Every row comes from one small tree of marks. Brackets hold a mark, then the marks that hang from it, in alphabetical order. Every link used is in the known rows. Which tree was each row made from?
Known rows:
[Z [L [B [C Q]] D X]]: [-1.55 -1.56 -1.60 -2.45  0.25 -0.33 -0.72 -1.15  0.57 -2.41 -4.07 -1.56
 -3.78  2.10  0.14  2.04 -3.49 -0.33 -0.39 -0.65  1.74  0.21 -0.95 -2.17
 -2.07 -1.16 -0.30]
[C D [Q [L B]]]: [-0.01 -1.66  1.20 -3.20 -0.23 -0.80 -0.94 -0.18  0.23 -1.07 -1.27 -1.45
 -3.76  0.84 -0.60  1.25 -4.82 -0.75 -0.94  2.22  0.22  0.20 -1.84 -2.10
  1.18 -1.62 -0.87]
[Z [L B [D C] X]]: [-1.17 -1.53 -1.67 -2.06 -0.42 -0.85 -0.60 -0.75  0.37 -2.87 -3.01 -1.33
 -3.97  2.16  0.48  2.03 -3.44 -0.15 -0.42 -1.14  1.59  0.54 -0.56 -1.83
 -3.50 -0.39 -1.32]
[X [L B [D C] Z]]: [-0.90 -1.31 -3.07 -2.85 -1.31 -0.76  0.63 -0.70  1.05 -1.55 -2.75 -1.11
 -3.44  2.18  0.11  0.95 -4.95 -0.82 -0.46 -0.57 -0.11  1.13 -1.24 -2.40
 -4.11 -0.59 -1.08]
[Q C [L B D]]: [ 0.42 -0.97 -1.62 -2.45 -1.33 -0.85 -0.31 -1.63 -0.46 -0.57 -3.66 -1.52
 -4.24  2.82  0.11  1.25 -5.09  0.06 -0.37  0.13  0.61 -0.13 -1.48 -1.27
 -0.74 -1.44 -1.52]
[Y [D [C Q] [L B X Z]]]: [-2.36 -2.30 -0.26 -2.57 -2.19 -1.13 -0.11 -1.37  1.42 -2.26 -1.50 -1.25
 -3.50  1.33 -0.16  1.76 -4.12 -1.04 -0.92  0.86  0.53  0.22 -0.58 -1.80
 -1.25 -0.85 -2.02]
[Q [C D] L]: [ 0.81 -0.97 -0.45 -0.96 -2.23 -1.30 -0.43  0.48 -0.70 -1.46 -1.04 -1.52
 -4.23  1.24  0.07  0.76 -5.36 -0.45 -0.13  2.06  0.16  0.49 -0.97 -0.76
  1.63 -1.51 -1.94]
[X [L Z]]: [-0.02 -0.93 -2.56 -1.75 -1.85 -0.94  0.03  0.70  1.29 -0.82 -1.41 -0.90
 -3.18  0.61 -0.17 -0.10 -4.08 -1.02  0.44  0.63 -1.05  1.71 -0.15 -1.58
 -1.67 -0.15 -1.05]
[C [D [L X Z]] Q]: [-0.77 -1.52  0.98 -2.65 -2.13 -0.92 -0.13 -0.58  0.96 -2.50 -0.33 -1.46
 -3.72  0.46 -0.58  2.04 -4.27 -1.42 -1.29  1.83  0.32  0.93 -0.35 -1.77
 -0.82 -1.08 -0.98]
[D [C Q]]: [-2.54 -2.18  0.29 -0.53 -0.19 -1.22 -0.46  2.42  0.95 -1.12  0.29 -1.06
 -3.02 -0.11 -0.27  0.47 -4.36  0.38 -1.10  1.04 -0.41  1.10 -0.56 -1.44
 -0.18 -1.09 -1.51]
[Y B]: [-0.02 -1.31 -1.76 -1.75  0.22 -1.61 -1.61  1.57  1.13  0.20 -1.84 -0.69
 -3.13  0.69  0.40 -0.50 -2.61  0.93  0.45  1.00 -0.64 -0.37  0.54 -1.65
  1.27 -0.17 -0.85]
[C [Q [L X]]]: [-1.01 -1.33  0.75 -2.02 -1.14 -0.76 -0.94 -0.74  0.64 -0.64 -1.62 -1.23
 -3.56  0.56 -0.42  0.85 -3.53 -0.70 -0.63  2.27  0.30  0.89 -0.61 -1.04
  0.60 -1.28 -1.39]
[C D [Q [L B Z]]]: [ 0.43 -1.56  1.01 -3.73 -0.98 -0.70 -0.25 -1.45  0.53 -1.00 -1.81 -1.54
 -3.75  1.03 -0.86  1.49 -5.04 -0.73 -1.27  1.83 -0.36  0.30 -1.74 -2.17
  0.16 -1.36 -0.52]
[Z [L [B [C Q]] X]]: [-2.05 -1.90 -0.99 -2.21  0.67 -0.12 -1.33  0.07  1.01 -2.03 -3.25 -1.36
 -3.77  1.48 -0.15  1.54 -3.12  0.59 -0.01  0.26  1.44  0.68 -0.48 -1.70
 -1.11 -0.89 -0.55]
[X [L [B C] Z]]: [-1.24 -1.39 -3.41 -2.80 -0.48 -0.30  0.00  0.50  1.66 -0.76 -2.92 -1.13
 -3.25  1.44 -0.28  0.18 -4.42  0.07  0.35  0.19 -0.45  1.26 -0.83 -2.08
 -2.02 -0.63 -0.45]
[Q C L]: [ 0.21 -0.91 -0.84 -0.85 -2.01 -1.07 -0.64  0.34 -0.22 -0.54 -1.68 -1.31
 -4.04  1.44 -0.01  0.34 -4.75  0.18  0.10  1.48 -0.20  0.76 -0.47 -0.41
  1.28 -1.20 -2.12]
[Z L]: [ 0.30 -1.13 -0.92 -1.00 -0.39 -1.27 -1.28  2.13  0.61 -1.56 -1.03 -1.08
 -3.49  0.38  0.14  0.44 -3.28 -0.17  0.62 -0.40 -0.49  1.12  0.25 -1.32
 -0.17  0.12 -1.25]
[D [C Q] [L B X Z]]: [-3.24 -2.11  0.32 -3.37 -1.48 -0.37 -0.02 -1.13  1.85 -2.49 -1.47 -1.31
 -3.82  1.92 -0.50  2.32 -4.15  0.56 -1.70  0.61  0.69  1.52 -0.06 -1.48
 -3.60 -0.74 -2.11]
[B [C D] [L Z]]: [-0.85 -0.39 -3.19 -1.48 -1.34 -0.74  1.04  2.18  1.53 -2.51 -1.85 -1.75
 -3.21  0.62 -0.28  0.54 -5.09 -0.63  0.16  0.19  0.07  0.74 -0.52 -2.07
 -0.90 -1.31 -0.11]
[X [L B D Z]]: [ 0.10 -1.00 -3.32 -3.36 -1.14 -0.71  0.33 -1.22  1.05 -0.87 -3.32 -1.08
 -3.42  2.00 -0.04  0.80 -4.42 -1.12 -0.04 -0.64 -0.26  0.86 -1.07 -2.44
 -3.67 -0.36 -0.45]
[B [C D]]: [-0.98 -1.42 -2.32 -0.64 -0.27 -1.48 -0.30  3.32  0.67 -1.40 -0.48 -1.56
 -2.96 -0.49  0.07  0.00 -4.58  0.02  0.11  0.41 -0.45  0.32 -0.79 -1.68
  1.18 -1.20 -0.15]

Which tree is each row?
[-1.51 -1.30 -0.68 -1.75 -0.86 -0.62 -0.02  0.70  1.16 -0.51 -2.04 -1.61
 -3.07  0.52 -0.55  0.26 -4.73  0.06 -0.64  1.01 -0.88  0.87 -1.06 -1.47
  1.19 -1.58 -0.50] | [B [C [Q [L Z]]]]
[-1.19 -0.23 -3.12 -1.57 -2.52 -0.93  1.42 -0.94  1.24 -2.86 -2.69 -1.42
 -3.51  1.65  0.08  1.49 -4.10 -1.30 -0.52 -0.49  1.21  0.97  0.03 -1.63
 -4.72 -0.73 -1.12] | [B [L [D C] X Z]]
[ 0.24 -1.35  1.42 -2.14 -1.13 -1.17 -0.71  0.56  0.07 -1.30 -0.31 -1.44
 -3.59  0.20 -0.44  0.96 -4.83 -1.33 -0.88  2.52 -0.12  0.51 -1.49 -1.78
  1.91 -1.62 -1.12] | [C D [Q L]]
[-0.84 -1.75 -2.73 -1.08 -0.35 -1.87 -1.18  1.38  1.09 -0.41 -2.61 -1.00
 -2.81  0.69  0.76 -0.68 -3.24 -0.21  0.84  1.35 -0.24 -1.60 -0.35 -2.14
  3.72 -1.02 -0.72] | [Y [B C] D]
[-0.58 -1.71 -2.73 -3.16 -0.15 -0.72  0.27  0.06  1.41 -0.75 -2.80 -1.58
 -3.11  0.88 -0.70  0.74 -4.62  1.04 -0.45 -0.80 -0.88  0.00 -1.05 -2.18
 -1.85 -0.58  0.71] | [L [B [C D]] Z]
[-1.83 -1.29 -2.37 -2.07 -1.33 -0.83 -0.14 -1.25  1.81 -1.73 -4.30 -1.20
 -3.20  1.80  0.29  0.50 -3.29 -1.11  0.28  2.41  1.34 -1.17 -0.26 -2.45
  1.68 -1.74 -0.53] | [Y [B [C Q] [L X Z]] D]
[-0.51 -1.52 -1.25 -1.98 -2.04 -0.88 -0.19 -0.55  0.32 -2.11 -1.58 -1.46
 -4.18  1.65 -0.21  1.85 -4.69  0.20 -0.56  0.90  0.80  0.42 -0.23 -1.13
 -1.40 -0.93 -1.24] | [Q [C [D [L B X Z]]]]
[-0.52 -1.11 -1.78 -2.77 -0.14 -0.79 -0.92  0.72  0.81 -0.21 -2.58 -1.44
 -3.55  1.22 -0.09  0.14 -4.27  0.71  0.27  0.33 -0.36  0.53 -1.12 -1.28
  0.46 -0.92 -1.28] | [Q [L [B C]]]
[ 0.71 -0.89 -0.86 -1.60 -3.79 -1.02  0.51 -2.52 -0.32 -1.95 -2.35 -1.64
 -4.44  1.77 -0.21  1.43 -4.94 -0.64 -0.61  2.16  0.60  0.59 -0.64 -0.56
 -0.60 -1.29 -1.52] | [Q [C D] [L X Z]]
[-1.04 -1.75  0.80 -3.78 -1.30 -0.58 -0.37 -1.21  1.15 -2.23 -1.25 -1.46
 -3.87  1.12 -0.71  2.40 -4.25 -0.80 -1.41  1.54  0.71  0.60 -0.71 -2.09
 -1.52 -1.06 -0.69] | [C [D [L B X Z]] Q]
[-0.23 -0.90 -1.80 -3.44 -2.45 -0.94  0.63 -3.50  0.56 -1.54 -3.78 -1.57
 -3.96  2.55  0.01  1.65 -4.32 -0.38 -1.02 -0.30  0.44  0.47 -1.13 -1.42
 -3.87 -0.65 -1.45] | [Q [L B [D C] X Z]]
[-1.85 -1.59 -2.67 -3.69 -0.77 -0.26  0.94 -3.78  1.29 -1.15 -5.25 -1.74
 -3.30  2.08 -0.59  2.09 -3.97 -0.03 -1.44 -0.82  0.98 -0.36 -1.38 -2.29
 -4.16 -1.28  0.99] | [L [B [C Q]] D X Z]
[-1.60 -1.09 -1.23 -1.89 -1.47 -0.62  0.43 -0.92  0.84 -1.16 -2.98 -1.77
 -3.26  1.14 -0.31  0.95 -4.54 -0.62 -0.92  0.81  0.07  0.57 -1.22 -1.52
 -0.14 -1.82 -0.40] | [B [C [Q [L D X Z]]]]
[-2.24 -1.98  0.34 -2.31 -1.15 -0.61 -0.06 -0.84  1.02 -1.38 -1.65 -1.30
 -3.60  1.30 -0.47  1.24 -4.42  0.43 -1.44  1.41  0.18  1.10 -0.93 -1.33
 -1.63 -1.14 -1.76] | [D [C [Q [L B X Z]]]]
[ 0.08 -0.47 -2.38 -2.49 -0.64 -1.06 -0.52  0.59  1.82 -0.69 -2.89 -0.86
 -3.32  1.55  0.15 -0.07 -3.03  0.38  0.48  0.81 -0.17  0.00  0.83 -1.93
 -0.45 -0.25 -0.77] | [Y [B [L Z]]]
[-0.14 -0.62 -2.69 -3.64 -1.97 -0.65  0.58 -3.39  0.71 -1.16 -4.80 -1.78
 -3.80  2.43 -0.09  1.38 -4.24 -0.36 -0.59 -0.50  0.37  0.17 -1.28 -1.54
 -2.79 -0.94 -0.58] | [Q [L [B C] D X Z]]
[-1.79 -1.21 -2.32 -3.45 -1.39 -0.52 -0.22 -0.66  1.94 -1.74 -2.71 -1.49
 -3.66  1.63 -0.27  1.42 -3.53  0.62 -0.28 -0.57  0.24  1.02  0.30 -1.28
 -2.93 -0.26 -1.09] | [D [L [B C] X Z]]
[-0.51 -1.16 -2.02 -2.26 -0.68 -1.37 -0.59  1.57  1.38 -1.46 -1.93 -1.30
 -3.38  1.25  0.44  0.12 -3.89  0.51 -0.01  0.95 -0.47 -0.24  0.17 -2.04
  1.42 -0.77 -0.71] | [Y [B [C [D [L Z]]]]]
[-0.46 -1.38 -1.56 -2.13 -1.80 -1.94 -1.57 -0.28  1.16 -1.43 -2.03 -0.81
 -3.53  1.35  0.97  0.39 -2.41 -1.15  0.74  1.75  0.64 -0.94  0.67 -1.70
  2.00 -0.39 -2.07] | [Y B [D [L X]]]
[ 0.13 -0.78 -1.15 -1.53 -3.49 -0.77  0.25 -2.60  0.11 -1.08 -3.02 -1.47
 -4.23  1.90 -0.29  1.05 -4.32 -0.02 -0.38  1.62  0.20  0.91 -0.12 -0.17
 -1.06 -0.98 -1.71] | [Q C [L X Z]]
[-0.11 -1.04  0.57 -2.18 -1.06 -1.04 -0.45 -0.49  0.31 -0.49 -1.74 -1.34
 -3.42  0.94 -0.30  0.85 -4.35 -1.29 -0.90  1.09 -0.29  0.54 -1.28 -1.66
  0.60 -1.42 -1.12] | [C [Q [L D]]]
[-2.32 -1.69  0.82 -1.96 -1.90 -0.94  0.20  1.07  1.66 -2.31  0.39 -1.28
 -3.46  0.93 -0.40  1.41 -4.89 -0.06 -1.52  0.44 -0.92  1.93  0.21 -1.39
 -1.66 -0.63 -2.33] | [D [C Q] [L Z]]
[-1.97 -1.90 -1.58 -3.37 -1.33 -0.61  0.99 -3.89  1.08 -1.60 -3.95 -1.47
 -3.51  2.26 -0.47  2.43 -4.07 -0.03 -1.97 -0.71  1.01  0.09 -1.20 -2.13
 -5.51 -0.90 -0.12] | [L B [D [C Q]] X Z]
[-1.07 -0.47 -1.80 -1.81 -1.72 -0.80  1.30  0.07  1.32 -2.25 -2.16 -1.41
 -3.28  1.51 -0.26  1.31 -4.91 -1.27 -0.88 -0.51  0.23  0.94 -0.55 -2.14
 -3.31 -1.09 -0.91] | [B [L [D [C Q]] Z]]
[-2.40 -1.87 -3.19 -2.33  0.56 -0.59 -0.90  0.21  1.30 -0.74 -3.21 -1.33
 -3.26  0.85 -0.15  0.76 -2.94  1.32  0.15  0.09  1.13  0.08 -0.47 -1.38
 -1.86 -0.83 -0.10] | [L [B C] X]
[-0.01 -0.93 -2.52 -1.66 -0.82 -1.74 -1.17  0.95  1.28 -0.98 -2.60 -0.75
 -3.20  1.20  0.74 -0.31 -2.96 -1.17  1.19  1.59  0.57 -1.26  0.22 -2.25
  2.24 -0.75 -1.32] | [Y [B L] D]
[-0.10 -1.15 -3.15 -3.75 -1.46 -0.88  0.63 -3.97  1.01 -0.83 -4.69 -1.41
 -3.46  1.97 -0.34  1.86 -3.26 -0.21 -0.86 -1.55  0.59 -0.32 -0.67 -1.91
 -5.41 -0.12  0.51] | [L B D X Z]
[-1.37 -1.72 -3.04 -3.19 -0.87 -0.57  0.39 -1.70  1.43 -1.42 -3.57 -1.64
 -3.39  1.14 -0.54  1.36 -3.78  0.78 -0.53  0.01  0.53 -0.03 -0.73 -1.77
 -3.11 -0.68  0.62] | [L [B [C D]] X Z]
